(in the rows, 128 means zero)
Known rows, with every step that occurs
zifemu kopum: [148 156 169 144 119 127 103 118 112 145 144  90 180 154 145 148  60 115
  95 148 117 142 166 101  62 163  96 113  52 155 154 118 116 114 127 128
 129]
ruban ninek: [144 158 142 115 130  91 139 102 147 159 137 131 121 159 118 102 120 152
 101 131 114 164 174 119 132 135 104 114 146 137 116 115 108  94 136 190
 110]
felet gopav: [150 147 160 138 146 118 124 112 152 107  91 102  94 153 145 114  79 108
  93 128  92 125 136 131  77 157  89 118 132 157 151 152 137 126 162 136
 126]
ladamad kurusid doreb sibi: [114 132 201 189 137 136 137 111  99 153 206 130 158 119 123 144 138 131
 109 105 145 169 127 118 116  95 114  95 117  76 135  90 133 142 174 114
 159]
kurusid doreb sibi ruban ninek: [152 166 100 144 146  94 150  71 136 167 168 109 103 132 141 156 149 168
 117 123 170 168 127 174 133  92 136 132 184 100 123 152 120 102 152 175
 162]
ninek doreb sibi: [123 126 176 105 112 104 143 150 139 112 160 121 185 141  88 108 157 119
  97 154 163 107  63 157 109  65 131 101 139 115 168 155 137 165 100 140
 157]
ruban ninek doreb kurusid ladamad: [138 141 146 110 130 122  73 149 166 151 201 151  80 160  75  79 117 106
 123 135 126 132 121 128 149 126 166 131  76 142  97 122 102 118 125 157
 151]
ladamad sibi: [159 141 137  88 137 123  97 150 121 146 109 118 184 113 117 122 102 110
  89 105  92 142 149 115 114 149 114 120 149 157 106 149 165 169 138 125
 106]
ruban sibi ladamad kurusid: [ 84 116 153 135 120 169 120 109 158 154 110 123 133 130 156 147 106 175
  96 133 111 142 173  88  89 168 122 133 122 124 142 114 103  80 152 104
  71]
sibi doreb: [123 116 136 151  85  96 137 122 119 117 111 133 132 152 141 138 152 131
 135 105 110 116 158 148 138 131  77 106 142 139 109  97 163 144 143 119
  92]
sibi ladamad kurusid kopum: [138 124 115 142 138 172 156 116 158 144 109 166 133 130 219 126 147 123
 186  88 111 111 181  45  99 178 120 105 148 136 118  97  80  94 160 106
  99]
doreb sibi kopub: [169 131 158 168 165 139 179 144 150 109 114 143 143 136  82 134 117 126
 135 130 163 128 143 115 108  95 100  79 156 157 143 137 154 139  66 139
 145]
ninek ruban sibi: [ 54 148 128  85 129  95 119 171  76 117  93  72 110  83  84 125  86 170
  99 203 107 147 133 130 119 163 137 164 101  92 132 110 166 108 112 119
 127]
zodod gopav: [110 109 183 108 148 139 134 133 133 134 106 140 147 138 100  99 108 152
 112 168 128 116 163  91 118 113  83  95 153 159 110  95 150 183 104 147
 124]
ninek ruban sibi kopub: [100 146 103 111 148 125 148 179 105  87  64  91  93  85  52 124  82 151
 109 183 133 144 166 124 103 158 132 155 133 159 139 126 180  81  69 121
 122]
kurusid kopum: [148 133 127 131 132 109 153 142 114 130 112 142 133 139 174  98 138 105
 171 116 116 116 149  76 126 169 102 127 146 128 104 102 121 121 129 127
 146]
ninek ruban sibi ladamad: [ 61 157  82 100 114 126 129 150 131 111  89  82  82  70  93 136  79 179
 137 173 102 120 144 101  80 175 132 149 131 108 137 131 146  90 118  98
 119]
ninek ruban: [ 97 160 123  96 129 100 129 163  99 102  98  89 124  82  98 124 104 128
 142 173  92 138 144 109  98 149 108 111 105 111 139 112 144 142 121 123
 129]
kiledup ninek ruban sibi ladamad: [ 61 139  63 116 112 124 165 139 121 124  89  91  76  77 108 114  73 191
 131 177 103 140 103 103  65 174 125 168 132  89 141 144 120  79  98  87
 121]
ladamad kurusid doreb: [ 96 134 166 167 109 139 108 100  98 148 184 117 135 124 134 120 121 118
  93 104 118 178 182 101  96 140 100 142 113 119 129  80 131 107 204 108
 130]
ninek ruban sibi doreb: [ 62 137 104 107 104  83 131 161  77 110  92  91  99  95 105 151 135 171
 123 151 112 127 145 171 153 148 125 153 124  96 112  90 194 120 126 111
  98]
sibi ladamad kurusid kopum zifemu: [154 121 109 185 157 171 193 101  98 122 107 176 102  99 190 147 154  98
 183  75 104 121 165 101 137 155 140 103 128 118 146  96 109  98 191 116
  79]
ladamad kurusid kopum zifemu: [154 120 149 179 172 151 184 111  63 128 114 167 126 117 185 142 164  88
 158  89 111 139 157 120 165 149 141 111 111 106 138  86 116 112 186 130
  81]
kurusid ladamad sibi doreb: [174 128 119 141 125 106 110 174 122 161 131 147 123 136 118 128 140  98
 130  57  83 135 142 157 153 169 141 116 134 135  53 120 212 186 157 113
 101]
kiledup gopav: [ 95 107 126 172 137  73  99 167 117 110  96 103 136 125  84  92  90 110
 139 127  86 131 168 101 123 149  80 117 151 126 125 134 171 123 122 132
  97]
ribe kiledup ninek doreb kurusid: [ 77  95 150 103  74 152  97 121 135  93 151 135 158 148 122 110 118 119
 102 159 150 111  83 115 138  83 136 173  76 138 173 122  62 126  96 112
 181]
kiledup ninek doreb sibi ruban: [146 108 110 121 118 121 171 101 155 125 104 104 160 158 143 129 167 149
 105 170 183 124  14 192  89  63 137 157 156 106 178 212 104 151  87 133
 153]
doreb sibi ruban: [150 131 146 139 146 125 147  96 148 137  97 103 154 144 154 179 145 153
 128 150 163 125  94 160 110  94 114 112 148  97 148 180 126 167 106 138
 148]
doreb kurusid kopum zifemu: [142 122 129 171 162 151 146 118  65 101 131 173 104  91 147 141 129  89
 186 101 116 106 141 115 197 137 128 107  94 117 118  92 114 123 155 119
 121]
doreb kurusid ladamad sibi: [164 130 152 116 166 153  53 171 130 164 167 147 130 122  94 121  75  91
 125  92  85 143 144  90 152 168 152 112  82 141  57 128 159 185 129 114
 138]
sibi doreb kurusid kopum zifemu: [143 109 107 181 133 139 155 115  58  93 130 184  93  97 157 161 162  90
 201  75 115  90 150 140 222 127 127  99 111 118 105  75 139 127 168 113
 101]
kiledup ninek ruban sibi kopub: [ 97 131  82 131 151 124 183 166  96  97  63  98  84  94  68  98  74 166
 112 186 138 159 132 125  92 155 122 172 134 140 141 131 154  67  54 111
 118]
ribe kiledup ninek doreb: [ 98 108 140 104  59 106 158 139 121 101 118 110 169 163 131  82 144 111
  76 162 146 130  60 143  95  96 142 193 121 133 188 139  97 123 108 124
 177]
kurusid kopum zifemu: [158 130 115 171 153 111 194 127  56 112 113 155 107 108 153 122 147  83
 168 102 108 123 137 130 161 148 125 118 128 112 128 107 144 123 169 130
 120]
ruban sibi: [ 86 127 164 113 118 102 113 140 100 140 111  97 129 135 101 115  94 162
  66 171 125 149 143 126 119 157 118 171 119 110 119 117 153 101 119 125
 124]
doreb kurusid kopum: [129 120 137 123 138 147  99 130 121 118 139 160 131 121 168 117 115 115
 186 115 118  97 160  50 163 156 109 114 110 135  95  92  89 116 115 118
 149]
ruban ninek doreb: [131 146 120  68  93  86 126 123 158 127 147 119 140 160  94  72 151 132
  73 147 140 135 119 163 113 102 130 141 158 163 153 146 107  94 126 185
 115]
sibi ruban ninek: [160 158  96 104 139 105 129  74 167 158  94 111 108 163 162 145 137 167
 110 147 139 160 159 155 119 128 121 143 168 146 130 159  99  93 134 185
 105]
sibi ruban ninek doreb: [149 143  79  61  97  99 122  97 177 129 109  99 128 164 131 108 168 142
  80 160 159 129 105 192 105  97 146 158 176 174 165 190 101  96 123 186
 111]

Rows
[168 163 126 117 167 107 156  74 163 161 122 116 128 160 151 161 151 174
 118 142 165 153 118 168 138  91 133 110 176 108 133 161  97 126 116 188
 129]	doreb sibi ruban ninek
[151 125 139 163 163 171 175 122 161 150 134 178 147 124 215 143 154 135
 200  81 131 110 145  52 115 144 131  76 150 103 124 103  84 123 140 113
 120]	doreb sibi ladamad kurusid kopum
[172 147  58  28 107 111 102 113 172 141 103  98 156 145 124 116 161 133
  67 136 150 134 104 203 117 105 172 164 190 189 149 208 125 126 131 184
  96]	ladamad sibi ruban ninek doreb
[ 73 111 148 164 123  80  97 175 104 100  84  96 147 135 104 132  96 103
 139 130 109 134 179 100 143 136 125 143 138 119 144 103 160 144 127 128
 149]	ribe kiledup gopav
[136 128 145 166 143 147 129  81 120 152 147 101 142 124 164 185 155 142
 117 122 170 162 118 157 108  97 131 131 147  87 147 144 122 146 166 114
 153]	ladamad kurusid doreb sibi ruban
[109 111 176 124  98 104 180 140 120 111 152 125 185 158 121 111 158 127
  92 158 173 128  23 147 119  54 159 150 128  86 192 144 102 161  93 130
 205]	ribe kiledup ninek doreb sibi
[ 65 120  87 133 103  85 167 148  69 119  92 102  89 104 120 127 129 184
 121 154 111 144 108 170 143 149 121 170 118  80 113 104 169 102 113  95
  98]	kiledup ninek ruban sibi doreb
[135 139 121 160 124 118 141  88 115 132 148  92 130 118 138 169 144 145
 127 133 170 142  97 163 105  94 118 143 162  92 141 158 152 151 144 122
 186]	kurusid doreb sibi ruban
[165 122 133 196 179 168 209 104  96 129 131 181 123  98 186 170 166 108
 194  76 127 117 127 113 157 124 154  72 136  84 149 101 113 127 174 113
 103]	doreb sibi ladamad kurusid kopum zifemu
[175 133  93  78 134 137  98 112 149 143  58  89 168 124 156 166 122 130
 102 121 122 136 131 159 107 143 128 150 171 158 120 193 154 171 133 127
 107]	ladamad sibi ruban
[ 92 105 150  86  87 147  56 134 151  94 160 132 158 132  85 103 114 110
 100 157 132  89 114 122 133  96 109 130  87 168 151 135  94 130 105 124
 137]	ninek doreb kurusid
[149 133 110  99 135 140  70 126 179 149 170 135  77 163 104 111 131 112
 123 144 138 124 107 155 141 121 178 154  93 149 106 150  95 118 119 159
 146]	sibi ruban ninek doreb kurusid ladamad
[ 82 113 135 132  90  90 126 133  99 129 108 118 115 145 119 144 143 166
  95 128 122 125 152 170 155 147 108 158 140 115 102  97 183 115 135 116
  92]	ruban sibi doreb
[191 152  63  47 128 108 102 138 174 165 128 111 116 155 117  95 158 109
  78 128 142 143  91 198 119 127 200 170 167 172 111 205 140 134 133 180
 118]	kurusid ladamad sibi ruban ninek doreb
[130 110 157 134 110 108 182 134 132 122 158 125 177 151 102  79 149 138
  94 152 161 127  19 155  98  67 127 125 134  95 172 169 109 148  82 130
 158]	kiledup ninek doreb sibi
[151 126 163 198 158 157 164 127 124 121 168 149 140 114  94 137 125 119
 121  99 171 162 167 111 103  98 109  96 147 144 146 106 152 113 121 121
 147]	ladamad kurusid doreb sibi kopub
[102 105 152 147  96 141  81 109 134 109 139 152 128 140 131 159 125 135
 155 105 107 102 171 123 175 120  79  95  95 143 105  90 122 144 125 107
 103]	sibi doreb kurusid
[129 141 142 159 123 136 161 115 174 128 143 132 139 119 125 148 115 149
 160 120 127 106 115  94  80 114  98  72 156 102 140 146 120 145 114 112
 144]	doreb sibi ladamad
[ 49 102 106 130 110 128 106 133  85 104 123 121  93  99 112 150 100 181
 146 153 116 127 117 139 180 135 115 153  76  87 108  91 127 104  97  89
 106]	kiledup ninek ruban sibi doreb kurusid
[132 127 186 161 146 140  76 151 136 147 178 150  90 151  91 110  83 101
 150 127  93 137 148  83 136 160 123 113  47 116  74  97 123 150 123 113
 160]	doreb kurusid ladamad
[ 78 119  84 105 130 128 108 165  81  97 117 141  85  82 158 151 136 147
 202 124 123  91 155 107 203 165 141 139 104 104  83  62 138 108 113  94
 130]	ninek ruban sibi doreb kurusid kopum
[127 117 159 178 121 133  84 150 136 142 176 161  76 154 109 132 120 102
 173  98 100 119 153 119 167 149 118 103  64 120  60  83 149 158 131 104
 137]	sibi doreb kurusid ladamad
[122 109 114  86 108 146  94 148 137  99 147 153 143 127 148  90 147  98
 163 131 141  73 118  87 153 128 126 132 114 160 126 114  90 118 105 119
 153]	ninek doreb kurusid kopum
[175 138 128 116 146 118 177 139 173 107 140 148 138 145  63 101 149 128
 104 134 188 124 113 164 116  68 138  97 180 182 166 157 132 107  64 189
 135]	ruban ninek doreb sibi kopub
[116 123 152 150 118 179 126  94 179 144 115 143 146 140 165 147 120 141
 126 108  97 135 182  76  72 152  99  96 121 138 144 115  87 107 163 110
  73]	sibi ladamad kurusid
[101 131 129 174  95 164 120  88 134 146 179 128 114 103 139 127 112 124
 120  87 110 157 186  81  67 154  98 127 131 130 134  93 123  88 204  91
 124]	sibi ladamad kurusid doreb
[158 108  92 110 132 152  90 143 115 124 129 177 141 108 183 144 147 109
 191  57 109  84 164  94 212 157 127 105 142 150  66  93 141 152 133 107
 113]	ladamad sibi doreb kurusid kopum
[125 111 124 116  99 118 174 107 145 112  99 100 171 165 166 159 173 144
 101 171 198 122  20 189 108  54 166 177 148  96 197 188  99 161  91 128
 198]	ribe kiledup ninek doreb sibi ruban
[166 106  86 156 154 152 137 130  60 106 124 182 117  76 157 171 154  81
 186  49 102  94 146 151 235 136 150  98 128 133  90  97 164 151 166 113
  87]	ladamad sibi doreb kurusid kopum zifemu
[126 124 178 167 139 178 145  99 179 153 143 149 161 131 162 164 132 152
 139 104 123 131 143  86  90 112 113  66 127 106 154 122  86 135 142 113
  99]	doreb sibi ladamad kurusid
[171 143 117  68 151 137  56 166 158 163 186 149 130 134  78  88 104  94
  97  96 112 144 119 132 158 142 190 125 110 163  79 146 137 155 127 153
 131]	ruban ninek doreb kurusid ladamad sibi
[124 121 161 121 113 135  67 168 150 129 190 137  99 151  76  87 112  78
 123 143 115 114 106 114 129 131 148 134  55 142 106 126 122 145 116 119
 162]	ninek doreb kurusid ladamad
[143 117 125 102 112 119 140 113 161 117 106  95 169 146 129 151 177 138
 107 169 184 105  52 193  99  67 141 133 159 126 177 202 129 166 100 142
 151]	ninek doreb sibi ruban
[135  94  93 156 132 149 172 116  69  92 147 171 107 104 141  88 147  88
 163 117 129 101  68 140 176 109 144 147 101 122 148 126  91 104 129 114
 123]	kiledup ninek doreb kurusid kopum zifemu
[172 120  86  69 133 161  51 145 165 143 117 112 135 131 117 145 125  93
 106 123 132 114  90 167 124 138 178 162 118 163 107 200 145 179 118 122
 132]	ninek doreb kurusid ladamad sibi ruban
[173 130 106 105 164 166  60 130 154 158 111 117 118 130 140 167 102 108
 132 113 112 131 128 139 136 159 164 148 107 145  77 176 150 182 127 111
 131]	doreb kurusid ladamad sibi ruban
[140 128  98  76 121 132 103 131 148 119 162 162 123 138 153  87 149 115
 157 118 148  93 132  98 174 126 150 127 132 160 118 112  66  87 112 159
 139]	ruban ninek doreb kurusid kopum
